Each row was made from one walk, in order. Every step used is in the known rows, and no mark comes twice. Write each row's walk.
Known rows
tumoto/vidug/gifot: [ -6.4 -10.9  -5.3  -0.6   5.4  -6.0  34.2  -1.0  -9.1  -6.8  -8.6 -10.2
  15.6   4.1 -18.7   1.9  27.7  -2.7  20.0   3.2  14.7   6.6 -25.1]
tumoto/vidug: [ -9.5 -20.2  -4.3   5.4   7.9   2.4  41.5 -11.2   7.5  -7.8  11.2  -4.3
  26.9  -6.2 -17.3 -15.0  14.5  -2.3   7.0  -2.4  10.2  17.8 -13.5]
gifot/dofaz: [ -5.3 -13.3 -11.3  12.7   3.9 -19.9  36.1   2.2  10.0  21.3   4.9   3.5
  38.1  -6.4 -15.1 -29.8 -15.5  11.2   0.2   5.4 -18.4  22.4  12.8]
sese/gifot/dofaz/lepi/vidug/tumoto/fumizi: [ 28.9  34.8 -11.6  39.6  70.6  24.6  16.0 -15.0  32.1  48.7 -11.3 -18.3
  10.8  -6.6 -39.1 -22.4  29.1  41.0 -13.4   6.3   4.0 -16.5   2.1]
lepi/dofaz/tumoto: [ 23.6  -9.1  -9.4  -1.7  53.7   8.8  21.4 -26.5  31.5   9.3  14.5  32.5
  25.4   3.5 -36.4 -38.9 -16.7 -22.2  -3.7  -0.6  -5.2  34.9  34.7]
sese/gifot/dofaz/tumoto/fumizi: [ -1.7   1.4 -21.5  37.3  28.8 -20.9   5.7  11.0  35.8  31.7  13.2 -10.2
  -3.1 -31.5 -11.1 -41.0   8.7  18.3 -13.1   3.6  -8.5 -29.4 -16.2]
sese/gifot/fumizi/tumoto/vidug: [-23.0  -2.3  15.8  27.2   6.4  -1.8  12.9  22.8  19.9  24.0   2.5  -7.1
 -20.6 -26.1 -19.3 -10.6  38.5  11.2   0.4  -1.5 -16.0   2.9 -29.6]
dofaz/lepi/fumizi/tumoto: [  6.4  -9.8  39.9  -6.0  13.1  26.8   9.8 -17.0  -7.9   1.4   4.8  32.9
  25.5  21.3 -33.9  -0.5  34.1  13.0   1.1 -31.1 -12.5  10.5  25.5]
dofaz/lepi: [ -5.9 -21.9   2.4  11.5  46.5  20.7  26.4 -24.7   3.9  12.5  21.2  15.0
  38.8  11.2 -11.3  -5.7  14.3   7.5  12.2  -4.4  -2.9  28.8  15.1]
dofaz/gifot/fumizi/tumoto/vidug: [-36.5  10.9   2.1  -1.3  -3.3  22.1  14.7  45.3   1.2  15.5  22.0   2.5
  15.5 -17.8 -30.0  23.2  27.4 -17.8  -1.7  21.9  -1.4  -1.8   9.4]
vidug/gifot/sese: [ 12.3 -15.7 -21.7   5.7  11.0 -14.0  20.5 -19.2  13.6  -5.9 -18.6  12.2
   4.0   1.2 -28.7   7.8  -4.6   2.1  30.4  31.2  -6.5  11.8  -1.7]
vidug/gifot: [ -2.5 -26.4 -20.7  -7.8  21.6 -12.9  18.0  -3.6   0.0  -3.4  -5.2  13.5
  21.4  12.6 -19.3 -10.8  12.9  -7.2  26.2   6.6  -4.5  26.2  -4.4]
lepi/vidug/tumoto: [ 27.9  -8.6 -35.6 -12.8  56.8  30.0  17.2 -17.1  31.6  -2.6 -11.1  31.3
  36.9  11.5 -51.8 -24.6  -3.8 -14.0   3.9  -4.9  -3.8  40.9  34.2]
lepi/fumizi/gifot/dofaz/tumoto: [ 26.7  10.1  17.0  -5.6  -4.1 -13.3   0.7  21.9  -5.5  12.4  -9.9  24.6
  12.5   0.7 -20.0 -21.3  -5.4  18.2 -18.0 -26.6 -24.6  -6.3  37.7]
lepi/dofaz: [ 19.3 -17.7  -2.3   4.3  45.3  -4.5  39.1 -37.9  28.0   7.9   5.7  18.9
  23.8   9.2 -33.2 -43.5  -8.5  -8.4   7.8  10.3  -5.3  52.8  21.8]
vidug/tumoto/fumizi: [ -3.8 -26.6 -35.6  -6.9  33.3  12.8  -0.3   9.0  25.5 -15.6  17.1  18.2
   1.2   1.2 -16.2 -16.2  21.2 -19.7  28.8   6.4  -8.5  19.9  -4.9]
gifot/fumizi/tumoto: [-28.3 -20.4  -5.6  -2.6  12.6  -2.0   3.8  31.7  20.3  11.2  20.3  31.1
   4.1  -6.5  -9.2 -12.3  11.6 -19.4  14.3   8.3 -33.9  39.3  12.2]
vidug/tumoto: [  2.4 -30.6 -27.2 -10.0  31.5  21.1   5.8   1.4  14.9  -6.6   1.3  34.5
  18.6   9.9 -33.0  -8.9   0.0 -16.0  24.1  -7.7 -20.5  35.4  18.1]
dofaz/lepi/fumizi: [ 18.8 -11.6  21.9   9.1  28.4  16.2  30.8 -29.0  -2.6   8.4  12.1  20.9
  38.3  12.9 -25.0 -12.1  29.3  21.9   9.2 -14.1  17.6  19.3  25.3]
gifot/dofaz/lepi/fumizi: [ 20.6  10.7  26.9  21.4   7.3   1.4  40.7 -14.0  -9.7  35.0   2.7   4.9
  45.6   4.8 -24.2 -14.1  12.7  39.8  -3.8  -8.8   7.9   3.8  27.1]
lepi/fumizi: [ 19.0 -25.9   1.2  -1.0   8.2 -10.9  29.7 -17.3  12.2  -7.0   2.9  25.9
  31.0   2.5 -29.0 -34.5  14.0   9.8  10.3 -10.6   9.7  28.8  17.9]
tumoto/vidug/gifot/sese: [ 10.6   1.1  -8.2  10.6  -7.0  -7.6  36.2 -17.1   4.1 -10.4 -21.6 -12.7
   2.0  -6.1 -29.3  20.1   8.8   6.3  22.4  28.3  13.3  -7.2 -22.5]

Which walk is each row?
[ -5.1   0.3   7.3  22.9  23.3   5.8  36.0  -8.7  -3.8  38.2  13.8  -0.2
  45.0   3.7 -10.4  -8.6  -0.4  22.8  -1.4   1.7 -11.7  12.0  19.3]  gifot/dofaz/lepi
[ 25.5  24.8 -23.1  -7.3  37.7   2.9   0.5  17.5  20.7   6.4 -17.2   0.2
   0.8   4.8 -24.2 -24.1   9.9   7.2 -10.5   5.5 -24.7   6.9  17.5]  lepi/vidug/tumoto/fumizi/gifot/dofaz
[ 40.1  15.0 -31.6  -6.3  49.1  16.9  -7.7 -15.7  42.6 -22.6 -22.7  14.1
 -22.8   3.1 -36.4  -3.2   5.3  -3.3   6.3  26.1 -16.8   8.0  15.2]  lepi/vidug/tumoto/fumizi/gifot/sese
[ 35.1  11.2  -3.8   4.3  45.8  -2.8  -4.0 -24.1  41.6  -9.4   3.8  16.0
 -34.8  -4.4 -20.7 -17.8  -7.3 -13.2  -2.0  26.9 -18.4   3.4  16.3]  lepi/dofaz/tumoto/fumizi/gifot/sese
[-11.0  10.7  16.6  17.2  27.7  -7.2  10.2   9.9  -7.0  21.9  16.3 -14.9
   1.2   5.8  17.3  -5.1  28.5  26.2  -1.4   4.0 -23.9  -7.4  -1.9]  tumoto/fumizi/gifot/dofaz/lepi
[ 19.8  31.2 -41.2   1.7  38.7 -12.3  15.0  12.1  25.9  21.1  -1.5  -6.1
  28.3  -8.1 -24.8 -27.7   5.3  -1.4 -10.5  18.3  16.9 -18.2   5.6]  lepi/vidug/gifot/dofaz/tumoto/fumizi
[  1.5  12.5 -18.8 -12.9  36.9  -0.5   8.1  22.4  20.1  17.8 -10.5  21.4
  13.7   6.1 -30.1 -11.4  21.3 -16.7   8.4  17.2 -11.8  31.7  15.9]  lepi/vidug/gifot/fumizi/tumoto
[-22.6 -17.6  15.5  -8.7  -7.7  12.4  19.7   1.6   1.9 -16.5   3.2   6.7
  13.3   2.2 -27.8  -1.1  20.5 -10.5  -1.6 -19.9 -20.7   9.0 -13.5]  fumizi/tumoto/vidug
[ -3.2   6.0  25.5  13.0  25.3   1.8  15.8   3.3 -18.3  29.9   0.2  -0.9
  18.2  14.5   1.0   1.3   7.2  28.0  -7.1  -9.6 -36.1  10.2  22.2]  fumizi/gifot/dofaz/lepi
[  8.5  24.8  39.1  -8.2 -49.2 -13.3  25.8  21.4 -27.8   8.4 -34.7  -9.7
  10.0   6.7 -40.6   9.2  30.4  23.0  -4.9 -20.3  -6.7 -28.0 -10.3]  lepi/fumizi/tumoto/vidug/gifot/dofaz
[ -9.3  -1.6 -29.3  10.6  16.4 -14.7  12.5  20.7  26.4  14.4  28.7   3.2
  19.4 -19.9  -2.6 -29.3  -3.8  -6.0  -4.4   8.1  -6.8 -12.1   3.4]  gifot/dofaz/tumoto/fumizi
[ -2.5  -8.3   4.2   2.9   4.6 -22.8  14.7  12.3  -4.2  13.0  -8.3   4.3
  11.5   4.2  -3.5 -20.9  -7.6  15.0  -6.0  -6.1 -43.4  20.4  16.4]  fumizi/gifot/dofaz
[ 21.5 -19.2  17.4 -10.8   8.8 -12.9   9.3  -5.3  -3.3 -15.3  -9.2  26.7
   4.4  13.2 -18.0 -25.7  20.8  16.0   4.4 -20.2 -13.8  26.5  20.1]  lepi/fumizi/gifot
[  6.2 -23.6  19.6 -16.6  -6.0   1.3   8.2  -6.4   6.1 -14.3  -5.4  36.3
  16.6  11.4 -39.4 -20.9  19.4   2.6   1.8 -28.2 -21.0  20.6  18.7]  lepi/fumizi/tumoto
[-23.9 -11.1  -8.1 -12.5   9.0  -8.2  -2.2  41.2   2.8  12.8   2.3  24.8
  -5.0   4.3 -12.7   4.8  25.7 -21.0  28.0  13.2 -28.6  27.6  -0.4]  vidug/gifot/fumizi/tumoto
[ -1.6  -6.2 -20.0   7.1  13.3  -4.2  17.6  15.4  16.3  23.1  13.7  18.5
  38.7 -11.8 -18.3 -23.2 -24.2  -4.3 -10.0  -5.0 -18.7   3.7  25.7]  gifot/dofaz/tumoto
[ -6.4   8.5 -30.1   2.7  12.5 -23.1   5.4  31.3   8.3  14.8  10.4  -2.1
  10.1  -9.9  -4.5 -12.0  10.4  -7.1   8.9  15.8  -1.1 -23.8  -9.1]  vidug/gifot/dofaz/tumoto/fumizi
[ -2.1   3.9  12.4  -5.3 -23.1   4.6  14.8  -5.9  -0.6 -17.2 -29.3  -1.7
 -13.3   2.0 -40.5  33.9  17.5  -0.9  15.7  11.3 -17.2 -17.0 -19.3]  fumizi/tumoto/vidug/gifot/sese
[ -9.4  -3.6  -5.3   6.3   8.3 -32.6   9.6  21.7   6.8   4.9   7.8 -10.4
  -7.9  -3.9  12.6 -25.7  13.7  13.9  -1.1   7.6 -29.2   2.9  -8.3]  tumoto/fumizi/gifot/dofaz
[  3.8 -10.2 -28.5  10.4  18.0  10.0  22.3 -16.7  21.4   0.4   4.2  13.7
  29.2 -13.2 -46.0  14.4 -16.6   1.5   8.7  42.3   2.2   3.6  30.3]  dofaz/gifot/sese
[ -1.8 -20.6 -18.5 -16.8  33.6   7.8 -21.0  20.4  10.1 -23.9   4.5  19.3
 -24.8  13.0  -4.9  -6.6  28.8 -16.5  23.3  -5.6 -32.1  16.0  -1.8]  vidug/tumoto/fumizi/gifot
[ 16.8  33.3   6.6  15.7  54.6   2.2  21.6  -8.6  10.5  25.2   4.2 -18.2
  19.9   7.3  -1.5 -20.0  23.7  31.6 -22.6   8.8  -5.5  -0.9  14.1]  tumoto/fumizi/gifot/dofaz/lepi/vidug
